Known rows, with every way that one mark hangs from another:
Z_202(Z_148 Z_184(Z_865(Z_910(Z_622)))): [-0.44  3.29 -4.29 -0.88  0.12  0.47 -2.66 -0.23  3.54  0.86 -3.30 -3.10
 -1.03  1.06 -0.43  0.42 -5.55 -0.14]
Z_184(Z_865(Z_148(Z_583) Z_910(Z_622))): [-0.38  4.55  0.88 -1.57  0.80 -0.47 -2.88 -0.95  1.06  2.08  0.08  1.72
  0.83 -3.93  4.48 -4.02 -3.58 -0.56]
Z_865(Z_148): [ 0.29  2.99  0.52 -0.32  1.87  1.09 -7.66 -0.26  0.17  3.96 -0.92 -0.16
 -2.05 -4.37  3.03 -1.59 -5.23  1.52]
Z_202(Z_148): [-0.53  0.26 -0.46  1.05  1.60  1.47 -6.13  2.45  0.71  3.90 -3.01 -2.40
 -2.28 -3.56  1.93  1.05 -4.48 -1.72]
Z_910(Z_622): [-0.60  0.28  0.99 -2.44  2.08  1.90 -2.32 -0.62 -0.18  5.44 -2.40  4.92
 -3.57 -2.70  0.40  1.68 -2.75 -0.79]
Z_45(Z_184(Z_865) Z_910(Z_622(Z_148))): [ 2.23 -0.09  1.57 -3.09  4.38 -0.01 -0.48 -1.99  4.28  1.21  0.09  7.47
 -0.77 -1.15  0.51 -1.84  4.07  0.67]
Z_865(Z_910(Z_622(Z_148))): [-2.36  0.95  4.31  0.44  2.98  1.94  0.91  1.11 -0.68  5.53 -1.80  6.39
 -1.06 -4.72  2.81  0.10 -1.77 -0.59]
Z_613(Z_202(Z_148 Z_184)): [ 2.77  0.92 -4.54 -1.40  2.84  1.47 -7.11  1.77  2.00  1.62 -5.36 -4.46
 -1.53  3.01 -2.85  1.69 -5.30  0.74]
Z_202(Z_148 Z_184(Z_865)): [ 0.35  3.08 -5.65 -1.33 -0.32  0.83 -5.33 -0.06  3.22  0.59 -2.81 -5.53
 -1.69  1.62 -1.90  0.43 -5.73  0.04]
Z_202(Z_148(Z_583(Z_910)) Z_184(Z_865)): [ 2.84  2.35 -3.79  1.19 -1.64 -0.95 -4.54 -1.35  1.23 -0.05 -1.73 -6.71
  0.81 -0.72 -0.62 -0.76 -3.66 -1.81]
Z_865(Z_148(Z_583) Z_910): [-0.28  4.10  4.02  3.28  1.48 -0.38 -4.60  1.08 -0.75  3.08 -0.91  0.60
  1.61 -8.30  7.02 -3.28 -4.01  0.11]
Z_45(Z_184(Z_865)): [-0.16  1.78  0.49 -4.57  2.25 -0.57 -8.22  2.79  4.29  0.78 -1.00  2.30
 -2.48 -0.77  0.42 -1.30  2.45  0.20]
Z_184(Z_865): [-1.22  2.29 -1.43 -4.46  0.82  1.08 -5.78  1.70  1.67  1.96 -0.07  0.20
 -2.03  0.85 -0.70 -1.65 -1.97 -0.41]
Z_622(Z_148): [-0.28  0.25  2.85  0.85  2.54  3.43 -2.91 -0.04 -3.04  6.23  0.00  1.82
 -1.84 -4.77 -0.15 -0.45 -1.95 -0.09]
Z_910(Z_622(Z_148)): [-0.08  0.01  2.41 -0.77  2.60  2.93 -0.23 -2.58 -2.26  6.97 -1.18  5.47
 -2.87 -4.66  0.32  0.87 -2.52 -0.87]
Z_865(Z_148 Z_910(Z_622)): [-1.48  3.53  2.96  0.48  2.87  0.34 -2.30 -0.40  1.07  4.42 -1.78  4.72
 -0.79 -5.69  6.00 -1.65 -4.93  1.03]
Z_202(Z_148 Z_184): [ 0.47  1.95 -3.88  0.70  0.33  1.40 -5.57  0.52  1.98  2.06 -3.91 -4.80
 -2.28 -0.29 -1.41  2.18 -5.80  0.33]
Z_184(Z_865(Z_910)): [-2.69  2.78  0.14 -3.49  1.32  0.64 -3.68  3.23  2.39  1.54 -0.34  1.74
 -0.75  0.15  1.20 -2.20 -1.51 -0.47]
Z_613(Z_202): [ 1.60  0.02 -1.15 -2.97  3.86  1.90 -7.48  3.24  0.63  2.99 -3.80 -0.26
 -2.00  1.81 -1.86  0.70 -2.83  0.58]

Rows:
[-1.44  2.67  1.49 -2.02  1.10  0.72 -0.83  0.21  0.39  2.90 -0.03  3.23
  0.16 -2.51  2.07 -2.54 -1.41 -1.54]
Z_184(Z_865(Z_910(Z_622(Z_148(Z_583)))))
[ 2.97  2.24 -3.75  1.03 -1.52 -1.04 -3.28 -2.44  1.09  0.38 -1.86 -5.46
  0.53 -0.90 -0.37 -0.46 -3.89 -2.13]
Z_202(Z_148(Z_583(Z_910(Z_622))) Z_184(Z_865))
[-1.02  2.07  1.70 -4.20  2.69 -1.03 -5.49  2.62  4.73  1.07 -1.41  4.75
 -1.83 -1.36  1.87 -1.29  2.58  0.01]
Z_45(Z_184(Z_865(Z_910(Z_622))))
[ 1.77  4.04 -3.44 -2.15 -0.75 -0.27 -5.51 -1.92  1.52  0.18 -0.35 -3.27
 -0.57  0.99 -1.70 -1.67 -3.69  1.36]
Z_202(Z_184(Z_865(Z_148(Z_583(Z_910)))))
[ 3.48  2.95 -4.24 -3.11  1.98  0.77 -7.32  0.13  1.48  0.57 -3.21 -3.55
 -0.32  3.18 -2.80 -0.91 -4.41  1.65]
Z_613(Z_202(Z_184(Z_865(Z_148(Z_583)))))
[ 1.08  0.27  3.20  0.76  1.78  2.45 -0.06 -3.05 -3.59  6.88 -0.94  4.49
 -1.54 -6.74  1.26  0.22 -2.13 -1.86]
Z_910(Z_622(Z_148(Z_583)))
[-0.63  3.42 -4.40 -0.58  0.02  0.50 -3.94  0.88  3.66  0.34 -3.00 -4.35
 -0.81  1.20 -0.59  0.18 -5.32  0.08]
Z_202(Z_148 Z_184(Z_865(Z_910)))
[ 1.51  3.27 -0.40 -2.27  0.16 -0.77 -5.06 -2.13  0.38  1.90  0.96 -0.35
  0.03 -2.74  2.60 -3.82 -3.02 -0.89]
Z_184(Z_865(Z_148(Z_583(Z_910(Z_622)))))
[ 0.46  4.61 -4.43 -3.34  0.00  0.80 -6.15 -1.15  2.51  0.60 -1.08 -2.69
 -1.98  2.04 -2.45 -1.00 -4.92  2.51]
Z_202(Z_184(Z_865(Z_148)))
[-0.61  4.58  0.80 -1.06  0.67 -0.51 -4.64  0.68  1.18  1.32  0.47 -0.16
  1.09 -3.60  4.31 -4.55 -3.35 -0.27]
Z_184(Z_865(Z_148(Z_583) Z_910))
[ 0.02  3.71 -1.77 -1.59  0.06  1.10 -1.28 -1.22  0.84  1.57 -1.07 -0.01
 -0.42  0.05 -1.82 -0.83 -2.86  0.81]
Z_202(Z_184(Z_865(Z_910(Z_622(Z_148(Z_583))))))
[ 2.88  2.15  2.39  1.91  0.75 -0.73 -5.67 -2.48 -1.91  3.59 -0.03 -0.19
  0.13 -6.92  4.42 -2.44 -3.54 -0.72]
Z_865(Z_148(Z_583(Z_910(Z_622))))
[ 1.96  3.43 -4.43  1.00 -1.47  0.12 -5.09 -0.95  1.22  0.34 -2.40 -6.89
  0.16 -1.38 -0.50 -0.50 -5.08 -1.28]
Z_202(Z_148(Z_583) Z_184(Z_865))
[ 1.46 -2.05  3.21 -0.67  1.95  0.37 -0.77 -1.70 -1.77  5.10  0.16  4.42
 -1.64 -2.35  0.12  0.38  0.33 -1.89]
Z_583(Z_910(Z_622(Z_148)))
[-0.74  1.95  2.36 -3.39  3.05 -0.50 -4.40  1.82  3.73  1.81 -0.86  5.02
 -1.44 -2.40  1.83 -1.69  2.71  0.04]
Z_45(Z_184(Z_865(Z_910(Z_622(Z_148)))))
[ 0.41  3.35  2.08 -2.49  2.31 -1.78 -6.23  0.90  3.89  0.77 -0.78  3.26
 -0.57 -4.19  4.05 -2.91  1.31  0.15]
Z_45(Z_184(Z_865(Z_148(Z_583) Z_910(Z_622))))
[ 4.47  1.24 -4.37 -1.10  1.50 -0.19 -6.48  0.48  1.54  0.06 -3.85 -5.74
  0.60  2.82 -2.23 -0.33 -3.78 -0.70]
Z_613(Z_202(Z_148(Z_583(Z_910)) Z_184(Z_865)))
[ 2.68  2.24  2.32  2.24  0.64 -0.72 -6.91 -1.36 -1.79  3.07  0.21 -1.58
  0.45 -6.68  4.35 -2.76 -3.31 -0.44]
Z_865(Z_148(Z_583(Z_910)))
[ 4.43  0.44 -3.24  0.44  1.95  0.24 -6.58  0.94  0.66  1.19 -4.58 -5.26
  0.22  1.30 -1.85  0.83 -3.92 -0.59]
Z_613(Z_202(Z_148(Z_583(Z_910)) Z_184))
[-1.22  2.15  1.66 -4.00  2.74 -1.05 -6.69  3.84  4.70  0.44 -1.06  3.41
 -1.59 -1.16  1.69 -1.62  2.77  0.38]
Z_45(Z_184(Z_865(Z_910)))
[ 4.07  2.24 -3.79 -2.86  1.97 -0.02 -7.00 -0.20  1.43  0.33 -2.61 -3.48
  0.10  3.70 -2.81 -1.14 -3.41  1.18]
Z_613(Z_202(Z_184(Z_865(Z_148(Z_583(Z_910))))))
[ 2.62 -0.58  3.48  1.50  0.07 -0.62 -2.96 -0.77 -2.97  3.71 -0.41  1.10
  0.31 -5.69  2.05 -0.55  0.40 -3.29]
Z_148(Z_583(Z_910(Z_622)))
[ 2.07 -0.47  4.60  3.33  1.26  1.60 -2.10 -1.22 -4.95  5.43  1.08  0.58
  0.63 -7.22  1.23 -1.64  0.00 -2.18]
Z_622(Z_148(Z_583(Z_910)))
[ 1.95  2.03 -4.76 -2.28  2.72  0.85 -6.08  2.05  3.25  0.50 -4.75 -3.99
 -0.50  4.09 -2.15  0.16 -4.98  0.73]
Z_613(Z_202(Z_148 Z_184(Z_865(Z_910))))
